In the rows, 128 means zero.
Known rows, with every step that occurs:
gito > febo: [134 147 113 101 144 136 116 130 161 116 157 145 208 153  82 159 127 146
 157 123 122 113 193 102 144 155 161 140 125 126  49 114 111 121 135]
senid > kebu > fadep > vuzi > tigon > gito: [110 119 194  99 179  76 125 149 145  88 153 138 176 154 113 198 162  98
 106 142 118 105 181 106 162 126 162 185 131  76  54 121 148 113 149]
deno > guri: [109 174 185  98 144 117  98 155  97 151 141 161 149 157 126  97 105 107
 113 115  93 105 169 114 131 145 129 145 112 130  47 145 133 117 137]
vuzi > fadep > senid > tigon: [162 150 129 104 149 145  96 136 113 132 126 169 173 145 159 167 124 152
 151 152 142 103 147 138 115 129 138 125 112 120  68 138  86  91 128]
kebu > fadep > senid > tigon: [139 151 158 112 144  91 101 127  84 126 120 173 143 149 169 164 115 156
 102 162 119 102 202 131 122 172 138 182 127  72  36 138 140 135 135]
zoki > deno: [139 130 149 101 152 124 108 155 109 133 120 188 168 129 150 150 113 159
 147 135 139 102 189 109 148 134 162 139 156 116  62 174 127 139 104]
kebu > fadep > vuzi: [142 121 162 120 161  79  93 160 120  98 154 167 164 135 152 157 144 107
 106 154 103 102 187 122 112 151 116 171 100  76  46 131 145 135 161]
vuzi > fadep: [154 138 131  97 159 145 107 157 137 118 154 147 189 149 139 163 133 113
 157 133 133 103 140 124 121 128 132 132 111 124  63 157  82  89 135]
vuzi > fadep > senid: [150 150 126 102 150 137 114 144 114 122 126 160 176 134 153 155 116 151
 162 154 136 104 134 142 109 129 140 127 104 104  55 145  80  97 138]
senid > tigon > gito > febo: [136 149 151 110 152 153  76 134 111 154 162 160 202 171  81 199 113 122
 118 125 110 104 203  96 168 149 134 151 151 149  71 101 136 110 127]
senid > fadep > vuzi > tigon: [149 109 172 134 168 134  91 166 160 123 116 149 173 152 143 186 116 135
 118 153 125 124 208 113 130 130 119 152 112 129  92 100 130 117 144]
fadep > vuzi > tigon > gito: [137 112 173 140 145 116  98 170 111 108 136 161 195 141 112 174 116  99
 145 141 114 101 163 116 147 122 129 125 107 105  94 115  99 104 172]
tigon > gito: [ 93 147 168 108 159 138 116 164  88 147 163 147 202 151  72 186  72 109
 124 137  92  99 168 107 158 146 127 161 141 108  53 126 127 117 150]
kebu > febo: [131 125 170  81 139 108 132 167 161 125 145 127 175 154  92 150  91  82
 132 106 108 124 191 137 135 168 133 128 141 106  57 166 125 106 114]
senid > tigon > vuzi > fadep: [161 127 160  91 159 143  79 159 125 151 160 167 168 177 130 160 142 111
 108 126 160 102 166 114 137 123 141 128 104 143 101 121 125 102 124]
vuzi > tigon > senid: [134 143 166 140 100 147 138 150  79 116 111 140 143 162 128 174  89 136
 160 138 127 118 169 109 146 165 189 124 125  89  84 153  49 112 128]
tigon > vuzi > fadep: [138 123 160  81 165 131 120 180 135 129 170 149 176 157 118 126 126 106
 123 135 161  97 123 128 120 109 144 127  73 110  92 127 116 116 151]
tigon > vuzi > fadep > senid > kebu > febo: [131 123 172  67 161 112 135 167 145 123 154 145 167 151 113 125 121 114
 121 143 162 102 123 148 119 108 157 123  79  91  87 117 131 116 146]
febo > gito: [132 142 122  80 159 165 126 155  98 124 131 143 166 141 118 178 127 154
 130 172 114 116 194 125 141 148 162 142 114 105  36 180  77 139 112]
febo > kebu > fadep > senid: [148 147 137 115 163  85  99 120 131 112 133 146 172 146 110 138 107 165
 118 114 120 111 184 116 131 121 139 208 159  51  25 157 131 157 131]
gito > febo > kebu > fadep > senid > deno: [166 159 113 113 151 114  94  89 170  90 151 134 208 143  88 128 135 169
 144 110 119 107 204 103 146 138 148 190 148  91  38 105 130 155 130]
senid > fadep > vuzi > tigon > gito > febo: [144 117 169 131 165 143  90 155 161 121 128 144 196 153 117 190 109 134
 120 154 114 119 210 111 141 127 116 157 117 134  91  76 141 125 155]
gito > febo > kebu > fadep: [157 150 112 103 154 111  99 106 178  96 164 132 214 156  74 142 137 152
 142 101 114 112 200 100 146 130 151 188 151  95  34 123 133 153 134]
tigon > vuzi > fadep > senid > deno > guri: [143 148 174  87 156 129 108 155 114 128 152 155 159 145 140  87 121 124
 119 142 155  87 123 138 114 112 138 127  63 110  93 101 125 122 150]
kebu > febo > bitin: [153 116 199  86 149 102 129 140 168 140 139 150 179 172 103 138  81  76
 126  96 113 111 182 140 152 168 132 150 138 114  49 177 132 105 106]
kebu > fadep: [128 141 159 105 156  92 110 147 109 112 148 151 160 152 150 158 123 115
 108 142 110 103 195 117 129 169 133 189 124  79  31 155 138 134 140]
fadep > senid: [115 152 135 113 140 118 130 145  89 142  99 176 156 132 132 155  80 183
 143 162 131 115 172 132 118 156 158 137 120  80  42 135  99 117 133]
fadep > vuzi > tigon: [150 106 162 137 142 110 101 171 129 101 125 165 181 143 133 168 133 110
 151 136 129 110 167 116 136 125 139 115 100 107  93 129  88  98 161]

Rows:
[135 151 138 115 138 127 102 135  87 156  99 186 150 147 143 169  95 185
 129 155 137 114 189 126 127 155 155 133 130 104  58 125 108 111 119] => fadep > senid > tigon
[156 153 136 105 152 149  92 137 100 137 132 166 182 146 145 174 113 145
 147 156 131  98 144 138 123 126 130 132 118 118  67 127  93  93 135] => vuzi > fadep > senid > tigon > gito
[141 111 167 143 135 115 114 165 124  95 127 162 156 138 120 179 140 121
 146 149 123 117 159 112 126 128 163 109  95  88  91 113  86 109 153] => fadep > vuzi > tigon > senid > kebu
[160 157 125 103 147 152  92 126 113 130 140 164 194 146 135 173 120 149
 153 152 129  97 149 136 125 126 136 131 116 124  64 115  97  99 138] => vuzi > fadep > senid > tigon > gito > febo
[103 155 147 104 152 145 114 141 113 133 174 141 225 152  49 183  87 119
 137 133  88  98 178 103 163 148 138 160 140 119  50  98 133 126 154] => tigon > gito > febo
[136 145 165 106 147  88 103 132  84 129 126 174 140 152 166 148 115 151
  94 163 130 100 192 135 119 162 140 179 113  70  47 128 150 142 142] => kebu > fadep > senid > tigon > vuzi
[156 165 156 118 161  90  82 107 128 107 134 144 165 143 123 103 114 156
 110 108 110 102 189 113 136 121 128 212 153  65  32 142 141 159 128] => febo > kebu > fadep > senid > deno > guri
[156 129 161 128 166  85  83 133 138  95 153 139 194 150  95 148 120 121
 119 105 108 103 180 107 148 103 122 205 155  63  51 144 134 150 153] => febo > kebu > fadep > vuzi > tigon > gito
[145 106 174 134 129 109 117 166 136  93 129 152 157 137 112 171 132 104
 144 141 118 121 163 122 127 135 159 103 101  88  91 116  93 109 148] => fadep > vuzi > tigon > senid > kebu > febo
[135 160 135 117 142 133  92 116  96 151 118 175 180 146  98 171  84 187
 128 144 120 107 189 121 144 137 147 154 149 101  53 104 124 128 129] => fadep > senid > tigon > gito > febo > kebu
[167 131 151 136 152  90  88 131 138  92 145 145 167 145 104 143 126 135
 122 112 112 113 178 108 128 112 137 191 141  53  50 147 119 155 141] => febo > kebu > fadep > vuzi > tigon > senid
[156 154 109 107 151 108 101 100 167  99 152 138 206 149  80 139 127 170
 142 113 117 111 198 108 140 131 154 186 146  85  29 116 131 154 136] => gito > febo > kebu > fadep > senid
[113 117 177  94 188  71 123 152 161  92 154 146 166 147 120 188 176 110
 103 141 123 111 183 104 143 131 161 179 122  76  41 125 154 115 139] => senid > kebu > fadep > vuzi
[146 127 170 128 147  88  95 138 114  85 152 153 187 148 138 164 136 102
 121 150 101  92 189 122 138 149 124 174 112  81  60 114 138 135 174] => kebu > fadep > vuzi > tigon > gito > febo
[163 140 113 114 159 104  89 112 184  89 167 140 216 147  73 141 145 148
 139 108 114 111 195 102 138 122 141 179 139  94  40 109 137 152 145] => gito > febo > kebu > fadep > vuzi
[147 164 183 147  98 152 120 130  77 108 114 133 136 160 143 137  98 125
 153 127 121 107 177 104 152 168 176 129 118 104  94 131  59 114 122] => vuzi > tigon > senid > deno > guri
[140 131 199 123 115 126 152 132 115 110 113 133 144 175 117 177  97 114
 150 125 131 119 169 116 165 161 200 137 134  85  80 154  70 105 113] => vuzi > tigon > senid > kebu > febo > bitin
[118 116 186  98 178  74 125 147 157  84 145 141 167 155 129 191 173 106
 112 139 129 110 183 106 153 130 169 178 127  79  55 130 139 110 142] => senid > kebu > fadep > vuzi > tigon
[100 146 151  96 159 102 145 140 119 130 103 163 155 135 120 174 110 182
 134 159 139 118 170 124 136 141 184 147 129  73  40 126 113 109 124] => fadep > senid > kebu
[105 139 164  84 152  94 151 140 138 125 106 152 155 137 109 166 102 158
 131 148 130 123 175 139 135 148 177 139 138  71  41 132 124 109 118] => fadep > senid > kebu > febo
[150 120 173 127 148  80  98 151 112  89 139 158 166 146 162 159 142 103
 118 149 114  99 188 124 128 151 127 169 106  76  62 138 127 128 165] => kebu > fadep > vuzi > tigon
[118 135 182 108 135 124 152 142 135 126 143 145 125 150  81 176 105 124
 120 141 104 130 164 113 126 164 191 134 121  73  42 135 114 124  98] => tigon > senid > kebu > febo > bitin
[124 151 155 110 145  86 120 134  87 117 120 166 147 139 163 152 104 155
 112 165 112 102 188 134 115 171 141 184 120  57  26 142 134 141 145] => kebu > fadep > senid
[145 148 147 111 157 148  68 126 124 149 164 157 209 174  69 192 113 127
 117 110 110 107 204  93 172 133 133 163 163 141  69 104 139 119 124] => senid > tigon > gito > febo > kebu
[142 116 163 134 141 120  96 159 123 101 143 160 208 142 103 176 121 105
 153 138 114 101 168 115 148 122 134 124 108 110  93 100 101 108 175] => fadep > vuzi > tigon > gito > febo
[149 151 150 116 163  95  84 116 119 121 140 151 179 152 101 152 101 157
 107 115 111 106 191 112 143 119 130 213 168  62  33 142 144 155 132] => febo > kebu > fadep > senid > tigon > gito
[127 141 181 129 114 124 145 139  95 100 117 130 137 166 129 186 113 129
 145 142 129 116 173 107 154 162 200 147 130  72  75 146  71 115 127] => vuzi > tigon > senid > kebu > fadep
[130 156 180  96 144 120  93 147  92 147 120 192 149 133 156 106 110 143
 131 128 117  95 182 113 146 128 148 140 147 129  58 167 148 146 109] => zoki > deno > guri
[140 129 156  63 143 135 136 158 144 117 140 121 169 147  94 159 105 100
 127 138 102 127 201 151 142 164 143 125 133 100  44 184 108 129 103] => kebu > febo > gito
[153 146 105 106 153 129 102 116 185 107 160 133 219 156  55 146 129 158
 156  94 124 116 192  95 150 123 157 166 149 110  43 120 116 138 128] => gito > febo > kebu
[148 124 170 137 135  89 103 148  98  88 139 159 148 141 159 159 136 112
 117 159 105 103 183 124 115 158 135 163 100  64  61 130 119 136 161] => kebu > fadep > vuzi > tigon > senid
[138 145 135  91 162 127 126 140 134 115 129 152 176 139 144 169 137 148
 154 154 142 106 133 136 119 118 158 134 111  98  55 138  89  90 131] => vuzi > fadep > senid > kebu
[148 135 158  90 160 132 114 158 123 123 152 152 167 142 138 109 121 132
 127 146 164  91 127 135 117 115 146 127  69 102  94 105 114 120 147] => tigon > vuzi > fadep > senid > deno
